What can hang from each mark
zumo: viduvu
rokefu: dobi
resi: dobi giriki vafeze
pefad: dobi
viduvu: dobi zumo
dobi: digat pefad resi rokefu viduvu
vafeze: resi
digat: dobi

Known rows, with every way that one mark hangs from another
dobi[digat viduvu[zumo]]: [ 31.8 -34.2  17.3   1.2   8.1  11.2  12.8  -2.0  -8.5  12.1  -0.6   9.4
  11.0  -6.4  13.7  20.6 -48.9   7.4  34.3 -25.6 -15.4   4.5]
dobi[digat resi rokefu]: [ 11.4  12.1   9.7  -0.7   9.4  19.1  14.0  -8.6  -4.8   7.8  -6.4   0.5
  10.3   2.9  21.0  20.6 -20.7  14.9  37.7 -22.7  -3.6   8.0]
digat[dobi]: [ 21.8 -17.2  15.7   0.1 -20.2   9.6  10.5   8.5 -14.7  16.3  -6.8  16.7
   3.5  -0.3  -2.9  10.3 -20.8   9.9  28.1 -12.2  11.8   4.8]
vafeze[resi[dobi]]: [  9.1 -13.1  18.4   7.1  -0.7   4.1  18.5  -7.5 -22.7  -2.5  -5.0   8.6
  -0.3  14.9  -2.6   4.4   0.5  10.8  21.8 -10.3   5.1 -17.8]
digat[dobi[rokefu viduvu]]: [ 20.3 -32.0  15.9  -4.0 -20.1  18.8  10.0  17.2 -12.5  29.3   3.1  17.8
  12.8  -4.8   4.9  22.3 -34.1   4.9   1.4 -19.6   4.0  -8.9]
zumo[viduvu[dobi]]: [  3.8 -17.0  39.6   9.3  -3.5  18.5   6.8   8.5 -19.0 -15.3 -16.3  21.9
   0.0  -0.7  -0.7   8.2  -6.0  19.7   9.0 -12.2  -4.2   4.9]
vafeze[resi[dobi[rokefu viduvu] giriki]]: [ 14.0 -28.7  22.0   2.8 -10.1  12.9  18.7  13.5 -18.6   1.8 -10.5   6.2
   7.8  17.3  -2.1  11.5  -6.7  18.2 -19.0 -12.1   2.1 -32.5]
pefad[dobi]: [ 18.8 -20.2  19.0  -0.2  13.5   5.3  11.5 -14.0 -10.1 -10.7  -2.9  14.6
   2.5   1.9   1.0   6.4 -13.4  20.3  13.1 -14.8   1.9   8.1]
rokefu[dobi[digat viduvu[zumo]]]: [ 27.1 -32.6  16.3   1.8  13.0  12.1  13.6  23.3 -11.5  26.6  -2.5   6.8
  15.0  -7.9   9.5  19.3 -56.0  11.6  21.9 -25.2 -17.3   4.1]
resi[dobi[pefad rokefu viduvu] giriki]: [ 15.7 -20.5  20.0  -3.9  -3.5  26.2  12.8  15.5  -7.2  22.6  -9.6  11.2
  17.4   4.2  -3.2  16.4 -18.5   4.8 -30.8   3.8  -5.0  -6.7]
viduvu[dobi zumo]: [  7.6 -28.7  24.0  11.4  -0.5  15.4   7.4   8.0 -11.4  -0.2  -7.3  23.3
   6.1   4.4   2.0   9.5 -25.3  20.7  14.9 -12.8 -14.5   9.2]
pefad[dobi[resi[vafeze]]]: [  5.5 -19.5  16.0  -0.1   9.8   6.2  17.5  -8.2 -12.1 -22.3  -9.7   7.5
 -14.8   9.6   8.9  12.0  -5.1  20.8  22.5  -8.7   6.0  24.6]
viduvu[dobi[digat pefad rokefu] zumo]: [ 15.8 -12.2  18.0   6.5   3.8  32.8   6.8  16.7  -0.3  15.8  -6.6  24.9
  18.3  -4.2  12.6  25.4 -38.4  13.5   0.3  -6.8 -22.8  -0.8]
pefad[dobi[digat resi]]: [ 16.7  -1.7  11.5  -3.5  23.8   8.8  17.9 -22.7  -7.9 -10.3 -11.7   1.9
   0.3   3.5  17.0  13.9 -17.0  17.7  42.9 -17.8   4.2  21.5]
rokefu[dobi]: [ 12.3 -15.3  15.0   0.9   3.1   7.8  12.9  23.4 -14.7  18.5  -3.5   9.2
   9.7  -0.3  -3.2   6.2 -21.5  22.0  12.7 -15.6  -4.0   7.3]
vafeze[resi]: [ 11.7 -22.7  15.9   5.4 -10.3   3.3  18.5   3.5 -19.3  -8.1  -2.5  10.0
   0.4  12.8  -0.1   3.6  -2.7  23.1  18.0 -12.3   2.3 -11.2]
vafeze[resi[dobi giriki]]: [ 14.6 -15.0  20.2   7.2 -11.6   5.0  18.6   7.2 -21.8 -10.3 -17.5   6.2
   0.1  21.5  -8.8   0.9   5.4  22.1   5.0  -5.3   9.6 -19.7]
zumo[viduvu]: [ 10.1 -10.8  38.2   8.0  -4.9  13.5   7.9  -2.1 -19.2 -14.7 -14.9  15.1
   0.0  -1.9  -4.2   8.1 -15.9  11.8  23.2 -11.8  -4.9   7.1]
zumo[viduvu[dobi[digat pefad rokefu]]]: [ 10.9  -1.9  33.6   5.7  -0.3  34.5   4.0  15.7  -9.8  -0.8 -15.6  24.1
   9.7  -8.0   9.2  23.5 -18.6  13.5  -3.1  -8.0 -11.9  -3.4]
viduvu[zumo]: [ 14.4 -21.2  22.4   8.5  -2.3   8.3   9.8  -4.2 -11.8   0.2  -3.7  15.5
   5.9   2.6  -1.4   8.6 -35.1  13.2  29.0 -11.3 -16.2  11.7]
rokefu[dobi[viduvu]]: [ 15.1 -35.1  16.9  -3.9   6.0   9.4  14.8  26.6 -14.2  26.7   3.5   8.6
  12.0  -3.2   0.5  10.4 -30.8  17.5   2.9 -20.1  -6.2   7.7]
pefad[dobi[rokefu viduvu]]: [ 17.7 -34.0  20.6  -3.5  13.0  12.9  11.3  -5.9  -6.2   3.3   4.9  15.8
  11.1  -3.1   8.8  17.4 -26.3  15.0 -13.1 -21.9  -6.1  -5.4]
resi[dobi[pefad] giriki vafeze]: [ 18.8 -18.2  19.0   1.4 -15.3  14.6  11.9  22.7 -10.7  -2.3 -18.8  12.7
  -8.9  10.5  -8.7  11.3   2.2  14.3  -8.8  10.7   5.8   6.2]
viduvu[dobi[pefad resi[vafeze]] zumo]: [ -8.3 -26.4  17.6   7.8  -5.6  26.5  14.6  19.7  -7.9  -4.9 -12.9  18.9
  -5.9  10.4   6.5  18.3 -19.8  14.9   9.5  10.6 -12.9  33.8]
resi[dobi[rokefu viduvu] giriki vafeze]: [ 21.9 -32.9  23.1  -0.3 -13.8  13.5  10.5  23.2 -11.1   3.7 -10.6   9.0
  -4.1   8.8   0.1  18.3  -8.4  14.9 -21.6 -15.0   2.5 -16.6]

Rows
[ 24.8  -1.9  16.6   5.2  -5.8  12.7  16.0   8.3 -16.6  -2.4 -18.0   3.3
   5.3  16.7   3.3  12.6  -3.3  20.5   5.0 -15.8   4.6 -35.6]	vafeze[resi[dobi[digat rokefu] giriki]]
[ 21.2  -6.8  11.5  -0.2  -8.1   9.7  15.0  16.9  -9.5 -13.4 -24.0  -4.1
 -13.2  11.8  15.3  15.7  -3.3  29.9  34.5 -14.0   8.6  18.7]	dobi[digat resi[giriki vafeze]]
[ 23.6 -39.6  23.0   0.5 -11.1   5.7  12.5  18.7 -15.1  -0.4 -13.7   6.3
 -10.6  10.5  -1.9  11.9  -2.8  15.5  -5.4 -10.3   7.1  -2.6]	resi[dobi[viduvu] giriki vafeze]
[ 15.4 -40.7  15.3  -3.6 -30.3  13.6  16.8  31.3 -15.8   6.2 -18.0   4.0
  -9.4  10.9   4.5  19.0 -16.1  16.4  11.7  -7.6  16.8  17.4]	digat[dobi[resi[giriki vafeze] viduvu]]
[ 18.0 -29.4  13.1  -6.9 -19.9  28.2  12.6  22.5  -8.2  36.3   1.8  20.8
  17.8  -8.1   1.7  24.5 -37.4  -2.7 -11.3  -1.0   0.1  -1.6]	digat[dobi[pefad rokefu viduvu]]
[ 23.0  -3.6   8.6  -4.2   8.5  18.3  14.6  27.3  -6.8  29.4  -5.3   9.0
  14.3  -7.5   4.6  14.6 -31.2  14.9  15.9  -5.8  -7.0  11.2]	rokefu[dobi[digat pefad]]
[ 12.6  12.1   8.8  -4.7  -0.1  30.1  15.3  14.3  -1.0  11.0 -18.9   0.6
  15.1   5.4  13.3  20.4 -19.7  18.2   4.9   2.4  -5.2  15.8]	dobi[digat pefad resi[giriki] rokefu]
[ 12.6 -16.2  15.7   1.4  -4.7  13.2  13.6   6.3 -11.8   6.5  -6.3  15.9
  -8.1   3.8  -3.3  14.0  -3.8   2.3  10.4   6.3   2.9   8.3]	resi[dobi[pefad] vafeze]
[ 10.5   4.2   8.5  -2.5  15.0  13.4  17.1  14.5 -11.5  18.8 -10.6  -2.7
   6.6   1.7  12.9  13.5 -27.0  19.3  41.9 -20.2  -1.4  20.1]	rokefu[dobi[digat resi]]
[ 29.1 -20.5  14.9  -5.3   5.3  16.9  10.5   3.4  -4.2  21.5   4.4   8.5
  17.5  -9.3  20.6  23.9 -31.9  11.9  12.1 -32.7  -8.2 -12.1]	dobi[digat rokefu viduvu]
[ 17.1  -5.2   9.1  -0.3   0.9   7.2  16.4   1.3 -10.1  -5.7 -11.6  -1.1
 -11.5   5.4  20.6  19.3  -7.8  18.9  51.5 -18.4   6.3  22.3]	dobi[digat resi[vafeze]]
[ 18.1 -12.5  13.6  -5.5   2.3  21.1  16.1  11.4  -4.8  11.5 -12.6  -5.3
  12.7   5.5  21.0  22.5 -25.0  19.8   9.1 -21.6  -2.0   5.2]	dobi[digat resi[giriki] rokefu viduvu]
[  4.2 -22.3  18.8  -3.3  -4.4  21.3  15.1  12.9  -7.9   7.9  -8.5  -0.6
  11.4   9.7   8.9  17.2 -17.5  21.1  -8.8 -12.8  -3.9  10.8]	dobi[resi[giriki] rokefu viduvu]
[ 22.5 -43.7  19.9   1.7 -18.1  13.4  11.7  11.8 -15.4  20.8  -3.3  17.5
   8.2  -1.3  -0.4  17.8 -48.4   0.3  21.7 -13.7  -3.0   6.6]	digat[dobi[viduvu[zumo]]]
[ -1.8 -29.5  11.1  -6.0  -6.9  29.3  18.2  20.4  -4.4  13.7   2.3   7.8
   1.3   1.3  13.8  25.6 -21.0   5.8 -11.0   3.3  -7.7  19.7]	dobi[pefad resi[vafeze] rokefu viduvu]
[ 17.4 -38.5  20.2   0.3  -1.4   4.9  13.1   3.4 -15.3   6.5   0.0  11.1
  -9.1   4.0   4.0  15.6  -7.9   4.6  14.2 -15.6   3.5  -0.7]	resi[dobi[viduvu] vafeze]
[ 26.0  -7.5  17.4   4.8  -4.8   4.5  19.6   4.7 -19.2  -6.3 -20.7   2.2
  -0.1  17.4  -0.5   6.9   1.3  22.2  20.0 -12.8   8.5 -23.6]	vafeze[resi[dobi[digat] giriki]]
[ 27.6 -25.8  17.9   0.9  -3.3   6.5  21.0   7.5 -19.9  -0.2 -15.7   1.2
   3.2  13.9   4.3  10.9  -7.2  17.6  10.7 -16.3   7.1 -24.6]	vafeze[resi[dobi[digat viduvu] giriki]]
[  7.7   6.2   5.3  -4.8  14.4  21.8  19.9  20.6  -7.2  26.5  -9.9  -0.4
  12.6  -1.7  10.0  16.5 -29.2  11.8  29.6  -1.0  -4.6  29.4]	rokefu[dobi[digat pefad resi]]
[ 22.5 -19.8  21.7   5.4 -14.1   4.4   9.2  15.3 -15.2  -8.3 -19.4   8.8
 -13.7  14.6  -5.8   8.4   5.3  21.1   5.7  -7.2  10.5  -2.4]	resi[dobi giriki vafeze]
[  0.8 -32.8  19.4   3.5   7.1  14.2  18.3  -7.1 -11.7   5.5  -2.5   3.5
   6.5   6.9   8.8  13.5 -39.8   5.5  31.3  -8.8 -13.6  30.2]	dobi[resi viduvu[zumo]]
[ 18.4  -6.0   7.8  -3.8 -10.9  20.0  18.1  24.3  -4.2  -5.4 -22.7   0.0
  -7.6   8.6  11.5  18.7  -7.8  22.7  19.8   5.9   3.8  28.3]	dobi[digat pefad resi[giriki vafeze]]
[ -5.2 -30.1  13.1  -2.0  11.2  25.0  21.8  26.2 -10.6  27.7  -3.8   6.5
  15.1   0.7   2.0  16.7 -52.3   2.9   6.5   6.7 -19.1  35.9]	rokefu[dobi[pefad resi viduvu[zumo]]]
[ 16.4 -34.0  21.5   3.5  -9.0   6.5  21.2  10.0 -22.3  -3.7 -12.1   4.7
   1.9  18.3  -5.4   5.1  -1.9  18.2  -3.8  -9.0   6.6 -20.3]	vafeze[resi[dobi[viduvu] giriki]]
[ 23.3   5.0  12.0   0.0  12.3  16.8  13.9 -10.7  -6.9  19.4  -8.2  11.0
  10.4  -2.8   4.6  14.3 -15.8  -1.6  32.2  -1.2  -0.4   4.6]	resi[dobi[digat pefad]]
[ 14.7 -38.3  25.2   8.1  -7.5   8.1  19.2   8.6 -21.6  -5.2 -14.9   6.2
   3.4  19.7  -6.9   7.0 -19.5  14.2  -0.6  -6.1  -3.9 -18.9]	vafeze[resi[dobi[viduvu[zumo]] giriki]]
[ 15.0  -9.8  35.6   8.7   1.2  19.0   5.7   6.5 -16.4 -11.5 -19.2  19.3
   0.6  -4.2   8.7  15.3 -10.8  19.4  25.0 -21.4  -4.4   1.7]	zumo[viduvu[dobi[digat]]]
[  3.1  -6.8   8.0  -3.9 -15.8  23.2  18.2   8.8 -12.3  20.1 -10.8  11.2
   5.8   3.5  -0.3  14.8 -22.2   1.4  27.9  10.8   9.2  30.8]	digat[dobi[pefad resi]]
[ 32.9 -31.6  15.8  -5.5  20.2   7.2  14.5 -12.7  -6.8   0.3  -1.0  10.0
   6.7  -6.8  14.3  17.9 -26.7  15.5  19.4 -28.4  -0.7   3.5]	pefad[dobi[digat viduvu]]
[ 18.5 -45.7  23.0   1.6  16.1   8.8  14.2 -11.4  -9.9  -6.1   0.1  16.3
   6.6  -0.7   4.3  12.7 -40.5  10.4   6.9 -16.1 -11.9   9.7]	pefad[dobi[viduvu[zumo]]]
[26.3 -8.4 11.7 -1.6  0.9 13.3 13.1  4.5 -9.3  8.7 -8.7 12.9 -7.8 -0.9
  7.6 20.6 -9.1  1.2 27.2 -2.2  3.6  3.4]	resi[dobi[digat pefad] vafeze]
[ 31.9   0.5  18.8   3.3   2.8   8.2  10.7  -1.7 -10.8   4.4 -22.0   4.0
   6.2   7.2   2.1   8.3  -7.6  17.3  25.9 -15.4   6.5  -5.9]	resi[dobi[digat] giriki]
[ -6.5 -19.7  21.4  11.1   5.8  18.6  12.7   1.3 -11.0  -3.8 -12.3  15.2
   3.7  11.7   6.4  10.2 -23.0  18.0  27.0  -7.1 -12.1  26.5]	viduvu[dobi[resi] zumo]
[  9.9  -9.0   6.9 -10.5  10.4  31.0  19.1   3.1   0.1  27.6  -0.8   3.7
  18.3  -4.3  22.1  29.7 -34.0   1.7  12.0  -6.6 -10.4  17.2]	dobi[digat pefad resi rokefu viduvu]
